Known rows, with every step that occurs:
fesun > fizi > fafo > lebepa: [ -2 -19 -23  14  38  -9  -3  -5 -33 -22  -7 -10  -1 -21  -2  32  -6   1
   2 -29   1 -12  13   0  54   9 -12]
pobel > zenik > mepa > kunavif > fesun: [ -7  44  -5  -4 -33   3  11  -9  13  -1   7   1  -2  26 -12 -26  11   6
   4   4  16  24  10   0 -17   0  14]
likik > fizi > fesun > lebepa > mita: [ -5 -41 -12   7  12  12  -8 -12  18  23   6   3   5   9  21  28  -7  -5
  -7  29 -13 -11   8  -9 -32 -23 -22]
kunavif > fesun: [-21  11 -25   1   9  -4   0   3  21  11  -4   2   8  10  -9  -4  -5  -5
  10   1 -24   0  -2   2 -35  17  15]
mepa > kunavif: [ -1  20 -10   7   1 -20   0  -3   7   7  18   9  12  -4  17  24   6  -8
  -4   0  33 -19  -3  -5  33  17   1]
mepa > kunavif > fesun > fizi > fafo > lebepa > likik: [-32   4  26   2   7  10   3 -28 -14 -26   2 -15   5 -10  -6  23  -1  -3
  -9  13  15 -21  12   0  -1   0   7]
mepa > kunavif > fesun > lebepa: [-11  24  21   5 -11  -4 -10   7  27   3   9   2   4   3   2  37   5  -3
  -9  20  21 -15   7  -5 -17   6  -5]
fizi > fafo > lebepa: [-27 -24 -26   7  40 -13   2   7 -17 -12  -2   4  12  -5  -2  30  -2   8
   1 -23 -11  -4 -13   3  56  14   1]
kunavif > fesun > fizi > fafo: [ -8   9  -9  -5  15  -5  -1 -19  -1  -8 -19 -18  -6  -9 -22   8  -5  -6
  -2 -15 -21  -4  14   3 -16  12   7]
likik > lebepa > fafo > fizi > fesun: [  4   9  37   1  -2  13   1   8 -10   1 -17  -1  -3 -10   0 -33   3   2
 -12  -6  19  17  -1   0  20  -4 -10]
fafo > lebepa > mita: [-25 -29 -13  33  49   3  -5   6 -18   0   6  20  23   5  16  23  -9   5
  20   5  -7 -18   5  -2  14  -3  -2]
likik > lebepa > fafo: [  8  23  14   8   7   3 -10  11 -10  11  -4   5  -2   3  17  -8   7  -3
 -11  -9  -5  13   7   2  47   4 -12]
pobel > zenik > mepa > kunavif > fesun > fizi > fafo > lebepa: [-15  21   3   1 -15  13  12 -17 -21 -27  -4 -15 -11  10 -21  -7   9   9
   0  -9  25  16  24   0  14  -9   1]
pobel > lebepa > likik: [-17  -6  34   0   9 -22  -4  -3   9   9  22  11  14  -5  12  -2  -8   2
  -1 -10 -46  22   3   9  13   2  16]
fizi > fesun: [-11 -12 -22   1   3  -5   4 -10  15   6  -9  13  10  16  15  -7  -5  -3
   0   0 -13  10 -24   0   4  13   5]
mita > lebepa: [ 32   4 -21   4   2 -27  -4  14  11   6  -1   7  10  -4  16  21  -7  -6
  11  -1  -4   1 -11  -3  23  21   6]
pobel > zenik > mepa: [ 15  29 -33   0 -15  -8   5   4   7   2   8  10   1  23  -2 -26   5  12
  11 -17 -11  35   1   2  11   4   7]
pobel > zenik > mepa > kunavif > fesun > fizi > fafo: [  4  43  10 -10 -28   1  11 -27  -5 -16  -5 -15 -15  12 -24 -14  11   6
  -6 -10  17  19  22   2   3  -5   7]
pobel > lebepa > fafo > fizi > fesun > kunavif > mepa: [  0 -27  21   3  -6  -5  11   3 -20   3  -3   3 -18  -3 -13 -51   4   3
   1 -17  -5   0   8  12  -3  -4   2]
fafo > lebepa > likik: [-24 -21 -22  14  26   1  -4   9  -6 -12  17  15  25   5  18  12  -9   9
  11   5 -17  -4 -14   1  12   7   9]
likik > lebepa: [  3  22   1   2  17  -1  -8  24  16   8  -1   3   4  -4   7  17  -4   0
 -13  -3 -11  17   2  -2  41   6  -8]
kunavif > fesun > lebepa: [ -8  10  -2   4   1  -3 -14  20  30   6  -1   4   4   9  -7  24  -4   3
   3  10 -23   2   6  -1 -41   7  -3]
zenik > mepa > kunavif > fesun > fizi > likik > lebepa: [  8  38   9 -13 -28  24   7   5   3 -13 -11 -15 -27  -6 -11 -11   5  -7
  -2   0  32  10  -8   3   0 -14 -11]
mita > lebepa > likik > fizi > fesun: [ 15 -27 -13 -12 -14  -1   3 -17  21   9   5  -4  10   5  26   4 -11  -9
  -1  32 -22   2 -19  -5 -22  -3  12]
fesun > fizi > fafo > lebepa > likik: [ -2 -18  -3   7  29  -5  -4 -15 -29 -27   0  -8   6 -18   4  27  -9   5
  -2 -17 -16 -11   7   2  37   3  -2]
zenik > pobel > lebepa > likik > fizi > fafo: [-31 -12   7 -33  21 -29   0  -1  -7  10  28 -12  -9  -5   7  11   2  -1
 -19 -18 -36  29 -12  -1  39 -11   9]
zenik > pobel > lebepa > likik > fizi > fesun > kunavif > mepa: [-22 -30 -22 -32   1  -8   7   7   4   9  24  -5 -24  21   9 -17   0  -1
 -18  12 -34  20 -18   1  -4 -19  10]
lebepa > fafo > fizi > likik: [ 30 -16  16  -1 -15  -3   2   4 -26  12 -11   7   1 -24  -1 -39   5  -7
  23 -29  23 -12 -19   2  -3   8   1]
mita > lebepa > fafo: [ 38   7  -7  11  -8 -23  -6   3 -15   9  -5   8   4   3  26  -4   3  -8
  12  -8   2  -3  -7   1  30  18   2]
kunavif > mepa: [ 15   0 -16  -2  12 -14   4   8 -15   4   7  13   5  18   6  -8  -5  -1
  10   3 -18 -34 -17   7  23  17  12]
fesun > fizi > fafo > lebepa > mita: [ -2 -26   0  22  50  -3  -5 -16 -39 -18 -11  -5   4 -18   1  35  -8   2
   4 -17  -7 -21  20   0  38  -5 -12]

Rows:
[-29 -41 -39  10  27  12  -2   4  -8   2  28   0  19  -2  20  14 -10   2
   7  15 -14 -14   1  -4  -3  -3   1] | fafo > lebepa > likik > fizi
[  7 -21  31  10  11   0  -5   9  14  -3  -9  13  12 -12  -8  10  -8  13
   5  11   8  -6  -4  -7 -35 -13 -11] | fafo > fizi > fesun > lebepa > mita
[ 13  44  37   1 -46   9   2   5  -4  -8   5  -2  -9   9 -20 -32  19  16
   5   1  41  18  21  -2 -32 -13  -5] | pobel > zenik > mepa > kunavif > fesun > lebepa > fafo > fizi
[-26  26 -21   2   8   7  12  -8 -23 -35  -1 -16 -18  -2 -14   6   7   7
   1 -13  30  -6  -3   4  20  -2  -7] | zenik > mepa > kunavif > fesun > fizi > fafo > lebepa
[  2 -12  14  -3 -13  -2 -10  -2  29  -4   1  18  13  18  22  15  -7   9
 -10  22 -29  15 -26  -1 -19  -4  -2] | fizi > fesun > lebepa > likik
[-18   8  18  -6 -17   8  -8  -7  29   9  27  -9   6  -1   8  32   3  -6
 -16  41   9 -21  12  -8 -49 -10  -3] | mepa > kunavif > fesun > lebepa > likik > fizi
[-23  25   0   1  -5  -4   3  -8  18   7   8   1   8   5  -2  11   5 -10
  -3  12  21 -16   3  -3 -17  15  11] | mepa > kunavif > fesun
[ 14  21  26   6   8   5  -5  22 -15   3  -6  -2  -1 -21  -4 -20   4   3
  -6 -15  18   8  11  -1  30   1 -10] | likik > lebepa > fafo > fizi
[ 18 -16 -22   1 -10   2  11  -1 -18  -2 -10   5 -13   6 -11 -51   7   4
   5  -6  12 -20 -11   6 -20   5   4] | lebepa > fafo > fizi > fesun > kunavif > mepa
[ 23 -22  -2  -9  -5  -8   4  20   3   7  -8   4   9 -35 -16 -16  -6  -4
  23 -21  18  -7 -26  -3 -14  10   7] | fafo > fizi > likik
[ 29   5  18  13  -2 -13 -16  24 -10   2   6   8   2 -19   4   5   6  10
   7 -16  17 -10   7  -3   4   4 -20] | fesun > lebepa > fafo > fizi
[ 10  39 -14   1 -26  -7   8  -5   5  -1  17   8   1  20   3 -15  12   9
   2  -7  25  22   5  -2  23   1   5] | pobel > zenik > mepa > kunavif
[ 21  -4 -76   1  10 -12   3  20  13   6   7   8 -12  14  -6   3   0   2
   1   2 -20 -24  -8   5  -3  15   8] | fesun > kunavif > mepa
[  4  10  65   0  -9  28  -4 -17   2   4 -19  -9  -5 -15  -3  14  -2 -20
  -6  24  28 -15  22  -4 -21 -20  -7] | mepa > kunavif > fesun > fizi > likik > lebepa > mita
[-29 -42 -52   2  41  -1   5  -1 -17   7  13 -13   4 -11   3  32  -3  -3
  -4 -11  -6 -17   2  -4  35   2 -10] | likik > fizi > fafo > lebepa
[ 24  -4  29  -6 -15  14  -6  12 -10  20 -21   8  -6  -4  16 -19   4 -15
   0 -13   0  16 -19   4  31  -3  -9] | fizi > likik > lebepa > fafo
[ 21  25  13 -10 -51  17   9 -17  -1  -4  -9  -8 -14   9 -12 -31   7  -6
  11  -4  25  20  11  -1 -23 -11   3] | pobel > zenik > mepa > kunavif > fesun > fizi > likik
[ 10 -12   0  -6 -12  12  -3  -8   4   6 -22 -10  -7 -12 -10  -9  -9 -19
  18  -7 -10  -5   2   1 -45   5   4] | kunavif > fesun > fizi > likik
[  8 -14  25  -5  -7  -3  -4  11  22 -12   1   8  14 -14  -6  -1  -8  15
  -2  12   0   5 -20  -4 -36  -5   0] | fafo > fizi > fesun > lebepa > likik
[  2  11  24   6  -7   2 -12  17   4   3  -5  -1  -1  -8 -16  -7   3   7
  10  -2   2  -6  13   0 -51   3  -6] | kunavif > fesun > lebepa > fafo > fizi
[-28 -17   9  14  42  11  -1 -21 -21 -15 -21 -10   2  -6 -18  20 -10   0
   9   0 -18 -16  25   2 -20  -7   1] | kunavif > fesun > fizi > fafo > lebepa > mita
[  0 -42 -86  -8   2  11  11  -5  17  18   7  -7 -15  18   4  -7  -2 -11
  -9  21 -14 -22  -6  -2 -29  -3  -3] | likik > fizi > fesun > kunavif > mepa
[ 16 -15  38  -2   8  17  -6   9   8  20 -20  13   6  -5   8  10  -7 -11
   3   7 -13   9 -15   0  11 -17  -4] | fizi > likik > lebepa > mita
[ 18 -15 -11 -17   2 -20   1 -13   9   5   8 -12   8 -10  12  24  -7  -4
  -9  14 -30  -4 -14  -2   7   2  14] | mita > lebepa > likik > fizi > fafo
[  4  43  12  -1 -38   5  -1   6  21  -4   9   3  -5  25  -9  -3  12  12
  -2  11  17  26  14  -3 -20  -8  -2] | pobel > zenik > mepa > kunavif > fesun > lebepa
[-24   6  25 -17 -10   2  -4 -18  23   4  16 -15   2  -3  -3  40   6  -2
 -25  31   1 -19   5  -5 -31 -11   0] | mepa > kunavif > fesun > lebepa > likik > fizi > fafo
[ 20  37  37 -13 -50  30   6  -6   2  -6 -15 -14 -19   5 -14 -25   7  -5
  -3   4  28  35  17  -2  -7 -21  -4] | pobel > zenik > mepa > kunavif > fesun > fizi > likik > lebepa
[ 16   1   5  -5  -6  18   5  18  -9  -4 -17  -3 -20   2 -13 -39   6   5
 -15   6  11  -1  -1   4   4  -8  -7] | likik > lebepa > fafo > fizi > fesun > kunavif > mepa
[-12 -21  50   7  -2 -11   5  -8 -22   8  -2   6  -1 -15   0 -44   2   0
   6 -28   1  18  10   7  12  -1  -1] | pobel > lebepa > fafo > fizi > fesun
[  5 -20 -61  -4  -2   0  10   2  19   1  -9  11 -10  28  -2 -15  -2  -1
  -5  12 -19  -9 -23   5 -15   9   7] | fizi > fesun > kunavif > mepa
